In the rows, zero is written as 128.
Known rows, with every way that one mark hangs from another:
luru{nuvat{nenol{noza{batag{sutil voka}}}}}: [162 147 133 108 159 117 137  91 124 139 127 121 139 129 127 107  90 138
 112 141 105 102 108 141  57 112 121 166]
batag{noza{nenol} sutil{deki sefa zano} voka}: [ 86 193 120  78 182 130 102  47 165 203  99 104 185 100 103 223 103 132
 124 118  65 157  88 146  19 155 124 163]
nuvat{luru nenol{noza{batag{sutil{sefa zano} voka}}}}: [114 158 169  74 177 127 110  67 172 148 110 137 178 122  90 171 108 155
 110 177  53 135  89 127  25 140 105 166]
nuvat{luru}: [111 130 146 120 135 128 122 130 143 120 130 158 115 149 134 143 136 155
 137 156 120 138 132 125 119 130 139 121]
sutil{deki zano}: [106 162 133 107 141 148 119 116 143 164 112 150 148 123 103 196 138 129
 108 120 125 146 121 118 100 167 114 124]
batag{noza sutil}: [127 128 100 127 139 118 121  75 128 154 112  65 141 126 135 138 116 130
 134 115 112 121 111 130  94  95 142 159]
zano{noza voka}: [131  81 139 103 130 114 151 148  91 172 150 155 111 137 144  98 124 151
 127 128 130 109 132 131 117  77 123 123]
sutil{batag{noza} deki zano{voka}}: [112 142 125  91 152 126 115 106 126 218 119 147 166 124 111 206 136 121
  99  92 125 134 107 126  51 149  98 147]
nenol{noza{batag{sutil{sefa} voka}} nuvat{luru}}: [123 145 122  93 166 104 130  94 141 133 138 107 165 115 137 147 107 147
 123 177  62 119 104 125  70  85 116 141]
deki{noza{nenol} voka{batag{sutil{sefa zano}}}}: [145 144 118 109 168 151 134 108 132 227  93 159 187  70 121 166 139 168
 140 147  44 144 104 151  83 213  66 131]
voka{batag{noza sutil}}: [133 105 110 148 141 121 134  72 139 173 125  76 154 125 138 138 135 124
 131 120 103 119 106 137 101 102 121 165]
deki{noza{nenol} voka{batag}}: [177 119 126 136 147 139 145 145 107 190 101 185 132  97 144 106 141 166
 159 140  68 124 129 159 120 183  94 124]
voka{batag}: [134 106 136 148 129 131 140 123 137 147 141 140 142 125 131 127 147 123
 126 132 120 126 122 134 137 136 106 132]
sutil{batag zano}: [128 148 129 108 137 139 110 114 126 165 126 131 172 113 105 183 143 105
  98 113 130 132 108 129 101 183  88 140]
nenol{nuvat}: [130 142 116 124 141 125 144 140 108 110 156 125 122 124 136 125 119 135
 126 139 122 119 129 122 141 103 115 109]
deki{noza{batag nenol} voka}: [174 130 124 125 145 129 129 150 104 180  67 160 135  94 144  99 124 140
 150 133  54 128 122 159 105 194 105 138]
nenol{noza{batag{sutil{zano} voka}} nuvat{luru}}: [138 161 126  85 168 126 127  83 118 144 143 100 166 130 117 155 120 144
 102 175  68 116 102 129  73  95 109 157]
sutil{deki}: [104 146 127 126 131 130 125 127 145 150 110 150 127 128 120 167 132 128
 125 116 133 140 129 120 114 141 136 119]
noza{batag{sutil{sefa zano} voka} nenol}: [101 165 139  95 170 133 103  77 158 183 101  98 200  94 101 175 114  93
 105 139  53 154  78 155  55 183  99 173]
sutil{batag{voka} deki{noza{nenol{nuvat}}} sefa}: [118 184 107  89 172 112 131 129 125 182 119 172 165  84 124 204 113 135
 139 116  79 144 113 141  57 180  89 105]
nenol{noza}: [155 124 116 129 120 125 131 119 122 124 117 119 135 118 132 124 122 135
 126 133 114 104 134 122 123 105 123 132]
zano{noza{nenol{nuvat}} sutil{deki} voka}: [ 87 112 125 107 155 111 165 156  82 211 145 185 108 118 143 125 131 132
 126 131 116 118 111 130 127  69 108  91]
batag{sutil{deki zano} voka}: [102 177 122  83 158 139 115  74 139 184 128 118 161 129  87 194 126 132
 106 118 123 150 106 130  67 136 133 151]
voka{batag{noza{nenol{nuvat}} sutil{deki}}}: [ 99 152 100 152 165 126 139  82 144 183 112 104 150 113 140 177 126 116
 135 121  71 127  97 137  96 121 112 140]
luru{nuvat{nenol{noza{batag{sutil{deki sefa} voka}}}}}: [126 166 134  95 170 117 132  89 163 164 107 149 159 109 122 166  87 142
 110 135  94 126 103 126  27 143 113 146]

Rows:
[162 151 116 114 160 114 141 133  94 143 124 127 135 109 139 111 111 124
 140 141  58 120 117 160  95 137 105 139]
deki{noza{batag{voka} nenol{nuvat}}}
[135 129 105 146 136 128 122 106 126 178  60  98 152 104 128 131 130 100
 136 125  59 129 106 148 103 175 112 160]
deki{noza{batag{sutil} nenol}}
[ 86 188 132  80 189 102 110 101 159 170 130 167 158 115 138 222 106 144
 141 136  70 149  99 140  30 150 117 121]
sutil{batag{noza{nenol{nuvat{luru}}} voka} deki sefa}
[105 187 115  87 184 102 118  98 144 178 127 135 169  93 135 206  97 118
 131 107  78 139  95 144  38 149 106 128]
sutil{batag{noza{nenol{nuvat}} voka} deki sefa}
[128 150  95  97 153 128 135 122 131 205  77 157 150  85 127 172 122 182
 152 124  95 147 127 121  77 170 116 108]
batag{sutil{deki{noza voka} sefa}}
[153 106 129 100 154 141 144 105  98 224 135 138 155 108 130 129 144 163
 118 138 100 117 106 138 105 131  89 142]
deki{voka{batag{sutil{zano{noza}}}}}
[ 85 147 143  84 172  99 135 126 102 211 149 196 125 126 138 173 135 132
 128 141 112 130  95 139  85 105 114 104]
zano{noza{nenol{nuvat{luru}}} sutil{batag{voka} deki}}
[142 130 127 127 140 116 135 134 124 110 126 131 132 130 149 127 124 139
 123 173  79 107 125 118 121 101 110 125]
nenol{noza{batag} nuvat{luru}}
[129 170 100 105 175 111 129  74 109 148 142  72 139 123 135 128  92 134
 141 129  75 118 101 153  76  75 139 156]
batag{noza{nenol{nuvat}} sutil voka}
[100 128 145  93 148 127 124 117 148 200  94 145 169  99 126 200 128 113
  99 126  90 144 103 121  74 170  86 132]
sutil{deki sefa zano{noza{batag}}}
[122 132 126  99 154 131 137 115 113 162 137 123 160 134 122 148 135 145
  98 175  72 111 107 116  93  93  96 143]
nenol{noza{batag{sutil{zano{voka}}}} nuvat{luru}}
[ 86 175 119  84 182 127 121 119 138 210 123 157 184  94 121 229 117 121
 109 113  74 142  93 130  45 170  72 120]
sutil{batag{noza{nenol{nuvat}}} deki sefa zano{voka}}
[113 155 127 121 155 126 133 103 171 161  82 148 157 103 128 177 100 132
 109 134  95 126 104 112  54 164 102 134]
luru{nuvat{nenol{noza{batag{sutil{deki sefa}}}}}}
[129 137 161 118 141 126 127 119 150 103 114 176 109 145 118 127 119 175
 139 168  98 114 128 112  96 117 132 124]
nuvat{luru nenol{noza}}
[ 97 174 130 118 174 130 122 131 142 182  79 163 133 121 136 158 124 141
 138 161  55 148 101 134  97 167 126 120]
noza{batag{sutil{deki{voka}}} nenol{nuvat{luru}}}
[172 119 123 109 141 112 133 118 105 153 117 119 139 120 130 111 122 130
 132 125  94 124 125 151  85 135 118 155]
deki{noza{batag{voka}}}
[110 150 111 147 151 125 127 114 128 144 103  87 152 110 131 129 119  84
 121 138  67 126  93 141 126 138 109 145]
noza{batag{sutil} nenol{nuvat}}
[117 108 126 138 137 118 122 101 123 186  80  94 145 114 139 119 122  85
 123 123  71 121  93 148 109 134 118 163]
zano{noza{batag{sutil} nenol}}
[120 167 130 100 178 124 136 163 139 180  76 213 137  91 153 172 121 180
 158 167  34 155 119 134  78 201  95  91]
sutil{deki{noza{batag nenol{nuvat{luru}}} voka} sefa}
[123 128 137 122 151 152 145 134 127 225 105 202 154 112 111 178 158 146
 123 125  76 141 122 142  91 190  80 126]
sutil{deki{noza{nenol}} zano{voka{batag}}}
[125 170 132  93 179 105 116 101 119 146 149 137 138 135 144 161 109 141
 141 142  79 126 103 153  59 120 124 142]
sutil{batag{noza{nenol{nuvat{luru}}} voka}}
[107 148 146 135 155 126 126 143 139 120 115 149 128 133 146 137 127 119
 132 170  63 134 110 139 123 154 114 125]
noza{batag nenol{nuvat{luru}}}
[105 177 118 101 155 141 109 118 151 212  69 176 189  76 105 245 139 118
 118 109  76 158 107 133  58 250  68 118]
sutil{batag deki{noza{nenol}} sefa zano}
[137 160  95 111 166 120 143 156  79 227  99 197 140  78 136 156 140 139
 142 115 100 129 109 138 110 169  82  87]
zano{sutil{batag deki{noza{nenol{nuvat}} voka}}}
[127 139 125  94 182 140 151 117 109 219 138 150 175  75 142 152 125 164
 127 158  50 125  93 143 100 151  61 116]
deki{voka{batag{sutil{sefa zano{noza{nenol{nuvat}}}}}}}
[103 168 120 104 174 138 124 110 143 172  93 133 176  95 128 193 131 144
 129 176  26 148  97 135  77 194  75 128]
deki{noza{batag{sutil{sefa zano}} nenol{nuvat{luru}}}}
[110 170 109  78 175 136 115  79 149 216  89 121 174  91 120 206 112 168
 127 119  89 151 101 123  45 157 114 138]
batag{noza sutil{deki{voka} sefa zano}}
[ 79 124 132  98 177 100 131 128 122 196 149 172 153 110 152 164 130 134
 133 150  85 130  89 133  78 111  88 108]
zano{sutil{batag{noza{nenol{nuvat{luru}}}} sefa} voka}
